Every row comes from one small tree of marks. Brackets hold a mark, then the marks that hang from it, in the order of their numbers. Every link used is in the known rows. Which tree was each row made from?
Known rows
(K_950 (K_776 K_863)): [.24, .04, .20, .30, .10, .36, -.27, .19, -.35, -.03, .50, .31, .06, -.16, .04, -.06, -.02, -.36, .19, .02, .29]
(K_950 (K_373 K_520) (K_610 K_947) K_776): [-.03, .58, .28, .28, -.02, .28, -.59, .02, -.72, -.09, .49, .48, -.31, -.02, .02, .14, -.04, -.27, .35, -.19, .32]
(K_947 K_373 K_610): [.06, .20, .33, .30, .13, .43, -.19, -.13, -.59, .21, .26, .10, .23, -.02, .07, .06, .14, -.36, -.04, -.34, .44]
(K_886 (K_295 (K_950 K_610))): [.09, .43, .19, .45, .19, .19, -.20, .14, -.38, .00, .29, .47, -.19, .04, .00, -.03, -.09, -.35, .12, -.22, .21]
(K_947 (K_373 K_520 (K_950 K_776)) K_610): [-.03, .48, .51, .23, .14, .50, -.30, -.13, -.77, .06, .30, .19, .28, -.14, .15, .23, .08, -.16, -.04, -.37, .46]
(K_295 K_339 K_886 (K_950 K_373 K_776)): [-.33, .35, .26, .19, .12, .41, -.24, .09, -.58, -.26, .70, .69, -.17, -.05, .01, .40, -.03, .12, .33, -.41, -.03]
(K_295 K_886): [-.24, .31, .13, .27, .16, .35, -.22, .04, -.04, -.06, .44, .24, .10, -.04, -.07, -.10, -.03, -.36, .12, -.23, .15]
(K_886 (K_295 (K_950 K_373 K_610))): [.08, .48, .19, .46, .14, .19, -.31, .13, -.38, -.05, .33, .54, -.21, .04, -.01, .03, -.04, -.31, .15, -.27, .23]
(K_886 (K_295 K_339 (K_950 (K_373 K_520)))): [.03, .40, .28, .30, .16, .25, -.18, .20, -.40, -.01, .35, .50, -.17, .00, .03, .19, .05, -.23, .14, -.33, .14]
(K_295 K_339 (K_950 K_373 K_776)): [-.06, .19, .28, .21, .10, .35, -.16, .08, -.67, -.11, .60, .60, -.25, -.08, .08, .40, .06, -.03, .34, -.31, .05]
(K_610 (K_947 (K_373 (K_950 K_776)))): [.00, .35, .23, .47, -.09, .25, -.31, -.07, -.61, .08, .26, .08, -.06, -.03, .12, .09, -.01, -.35, .03, -.21, .33]
(K_950 (K_373 K_520) K_776): [-.01, .39, .26, .15, .04, .30, -.49, .11, -.35, -.14, .53, .42, -.02, -.22, .00, .23, .01, -.29, .28, -.17, .29]
(K_886 (K_295 K_339 (K_950 K_610 K_776))): [.08, .30, .20, .35, .16, .26, -.14, .13, -.59, .02, .39, .53, -.33, .03, .08, .15, -.07, -.18, .27, -.23, .14]
(K_295 (K_950 K_373)): [-.06, .38, .26, .35, .14, .26, -.25, .08, -.39, -.13, .47, .49, -.06, -.06, -.03, .13, .03, -.25, .12, -.30, .15]
(K_295 K_950): [-.06, .31, .25, .34, .21, .27, -.13, .08, -.40, -.05, .43, .37, -.03, -.04, -.01, .03, -.05, -.31, .09, -.22, .12]
(K_295 K_339 (K_950 (K_776 K_863))): [.06, .09, .33, .23, .18, .41, -.05, .17, -.68, -.07, .60, .51, -.15, -.06, .10, .24, .02, -.07, .25, -.19, .04]
(K_373 K_520 (K_950 K_610)): [-.13, .76, .46, .27, .21, .41, -.27, -.04, -.39, -.07, .39, .24, .02, -.07, .11, .00, .03, -.28, .11, -.20, .18]
(K_610 (K_947 (K_373 K_520 (K_950 K_776)))): [-.05, .49, .31, .40, -.05, .26, -.33, -.04, -.65, .05, .27, .09, -.01, -.05, .11, .13, -.03, -.33, -.01, -.22, .33]
(K_886 (K_295 K_339 (K_950 K_373))): [.06, .30, .21, .36, .13, .24, -.15, .16, -.38, .01, .34, .50, -.21, .01, .04, .18, .06, -.24, .16, -.32, .14]
(K_610 K_947): [.00, .19, .14, .39, .01, .23, -.21, .02, -.39, .15, .24, .04, -.11, .04, .00, -.17, .02, -.57, .05, -.17, .26]
(K_863 K_776): [-.01, .11, .19, .19, .06, .33, -.10, .12, -.13, .12, .34, .14, .04, -.02, -.03, -.07, .07, -.26, -.01, -.23, .26]
(K_610 (K_947 (K_373 K_520 K_950))): [-.07, .52, .33, .41, -.02, .26, -.31, -.06, -.58, .09, .24, .06, .03, -.02, .10, .07, .02, -.38, -.06, -.24, .32]
(K_947 (K_373 K_950) K_610): [.03, .34, .40, .36, .10, .48, -.21, -.20, -.64, .14, .24, .12, .23, -.05, .14, .11, .16, -.25, -.07, -.39, .45]

Write each row's tree
[-.07, .66, .41, .35, .08, .35, -.34, -.10, -.61, -.05, .43, .25, .07, -.13, .17, .29, -.04, -.17, .13, -.19, .31]	(K_947 (K_373 K_520 (K_950 K_610 K_776)))
[-.10, .57, .42, .19, .14, .39, -.30, .03, -.41, -.13, .41, .25, .11, -.21, .12, .13, -.03, -.22, .11, -.16, .22]	(K_373 K_520 (K_950 K_776))
[.01, .47, .29, .46, .01, .32, -.31, -.15, -.56, -.01, .40, .26, -.01, -.10, .16, .26, -.02, -.18, .17, -.18, .30]	(K_947 (K_373 (K_950 K_610 K_776)))
[.11, .38, .17, .42, .15, .20, -.25, .14, -.49, -.04, .35, .52, -.23, -.01, .03, .03, -.15, -.28, .19, -.18, .22]	(K_886 (K_295 (K_950 K_610 K_776)))
[.23, .16, .21, .31, -.01, .34, -.46, .19, -.31, -.13, .54, .47, .01, -.19, .01, .10, .08, -.29, .24, -.10, .33]	(K_950 K_373 (K_776 K_863))
[-.36, .54, .29, .26, .19, .43, -.22, .01, -.56, -.20, .66, .69, -.27, .09, .01, .27, .04, .06, .32, -.47, -.06]	(K_295 K_339 K_886 (K_950 K_373 K_610))
[-.37, .41, .28, .23, .17, .41, -.18, .07, -.43, -.20, .62, .61, -.11, .02, -.01, .30, .07, .02, .23, -.46, -.05]	(K_295 K_339 K_886 (K_950 K_373))
[.00, .44, .23, .36, .01, .28, -.40, -.06, -.82, .04, .44, .29, -.26, -.01, .09, .09, -.14, -.30, .30, -.10, .32]	(K_950 (K_610 (K_947 (K_373 K_520))) K_776)
[.06, .22, .34, .27, .21, .42, -.09, .10, -.82, -.07, .64, .59, -.29, .01, .12, .21, .01, -.05, .34, -.19, .03]	(K_295 K_339 (K_950 K_610 (K_776 K_863)))
[-.10, .69, .44, .24, .17, .40, -.34, -.02, -.53, -.12, .46, .34, -.04, -.14, .14, .11, -.06, -.17, .21, -.15, .21]	(K_373 K_520 (K_950 K_610 K_776))
[-.20, .24, .30, .21, .21, .48, -.13, .18, -.62, -.22, .68, .62, -.07, -.04, .05, .22, -.06, .08, .24, -.29, -.04]	(K_295 K_339 K_886 (K_950 (K_776 K_863)))
[-.03, .56, .28, .22, .06, .33, -.53, .03, -.54, -.14, .58, .53, -.22, -.09, .02, .19, -.02, -.23, .42, -.17, .28]	(K_950 (K_373 K_520) K_610 K_776)
[-.11, .71, .43, .28, .11, .38, -.37, -.03, -.65, -.10, .40, .30, -.10, -.08, .15, .07, -.07, -.21, .17, -.18, .23]	(K_373 K_520 (K_950 (K_610 K_947) K_776))
[.12, .41, .30, .47, .02, .40, -.33, -.01, -.60, -.07, .40, .33, -.14, -.05, .16, -.04, .00, -.23, .16, -.11, .26]	(K_373 (K_950 (K_610 K_947) (K_776 K_863)))
[-.02, .38, .45, .19, .21, .45, -.25, -.09, -.64, .18, .28, .10, .31, -.07, .06, .09, .11, -.35, -.08, -.36, .44]	(K_947 (K_373 K_520) K_610)
[.14, .52, .37, .27, .10, .40, -.56, .15, -.53, -.17, .61, .59, -.12, -.11, .03, .09, .03, -.22, .34, -.11, .31]	(K_950 (K_373 K_520) K_610 (K_776 K_863))
[.06, .34, .17, .42, -.03, .26, -.38, -.09, -.80, .05, .43, .29, -.31, .01, .10, .08, -.13, -.30, .32, -.10, .31]	(K_950 (K_610 (K_947 K_373)) K_776)
[-.03, .50, .27, .47, .04, .34, -.23, -.12, -.44, .02, .31, .19, -.16, .04, .13, -.08, .05, -.34, .12, -.21, .21]	(K_373 (K_950 (K_610 K_947)))
[.05, .57, .26, .40, .17, .21, -.32, .16, -.40, -.06, .33, .54, -.17, .01, -.01, .06, -.05, -.30, .12, -.28, .23]	(K_886 (K_295 (K_950 (K_373 K_520) K_610)))
[-.32, .28, .25, .17, .19, .43, -.10, .08, -.61, -.18, .65, .58, -.14, -.04, .04, .30, -.09, .07, .29, -.34, -.05]	(K_295 K_339 K_886 (K_950 K_776))
[-.34, .59, .24, .40, .19, .33, -.28, .01, -.56, -.17, .50, .51, -.15, .11, -.05, -.03, -.16, -.15, .13, -.35, .05]	(K_295 K_886 (K_950 (K_610 K_947)))
[-.11, .25, .30, .25, .14, .34, -.09, .06, -.52, -.06, .54, .50, -.20, -.01, .05, .30, .13, -.13, .24, -.37, .02]	(K_295 K_339 (K_950 K_373))
[.03, .39, .15, .39, -.09, .26, -.54, -.03, -.68, -.06, .47, .47, -.40, .01, .03, .10, -.02, -.30, .39, -.18, .31]	(K_950 K_373 (K_610 K_947) K_776)
[.01, .42, .26, .39, .07, .38, -.27, -.10, -.47, -.07, .42, .32, -.15, -.08, .15, .05, -.02, -.22, .26, -.12, .22]	(K_373 (K_950 K_610 K_776))
[-.03, .52, .27, .40, .08, .27, -.31, -.09, -.61, .12, .34, .18, -.19, .09, .06, -.05, -.02, -.43, .15, -.18, .27]	(K_950 (K_610 (K_947 (K_373 K_520))))
[-.09, .71, .43, .37, .11, .35, -.30, -.11, -.50, -.01, .38, .20, .11, -.08, .14, .22, .02, -.23, .05, -.24, .29]	(K_947 (K_373 K_520 (K_950 K_610)))
[-.07, .67, .30, .33, .05, .28, -.49, -.01, -.50, -.01, .40, .35, -.24, .07, -.02, .00, .08, -.42, .21, -.29, .27]	(K_950 (K_373 K_520) (K_610 K_947))
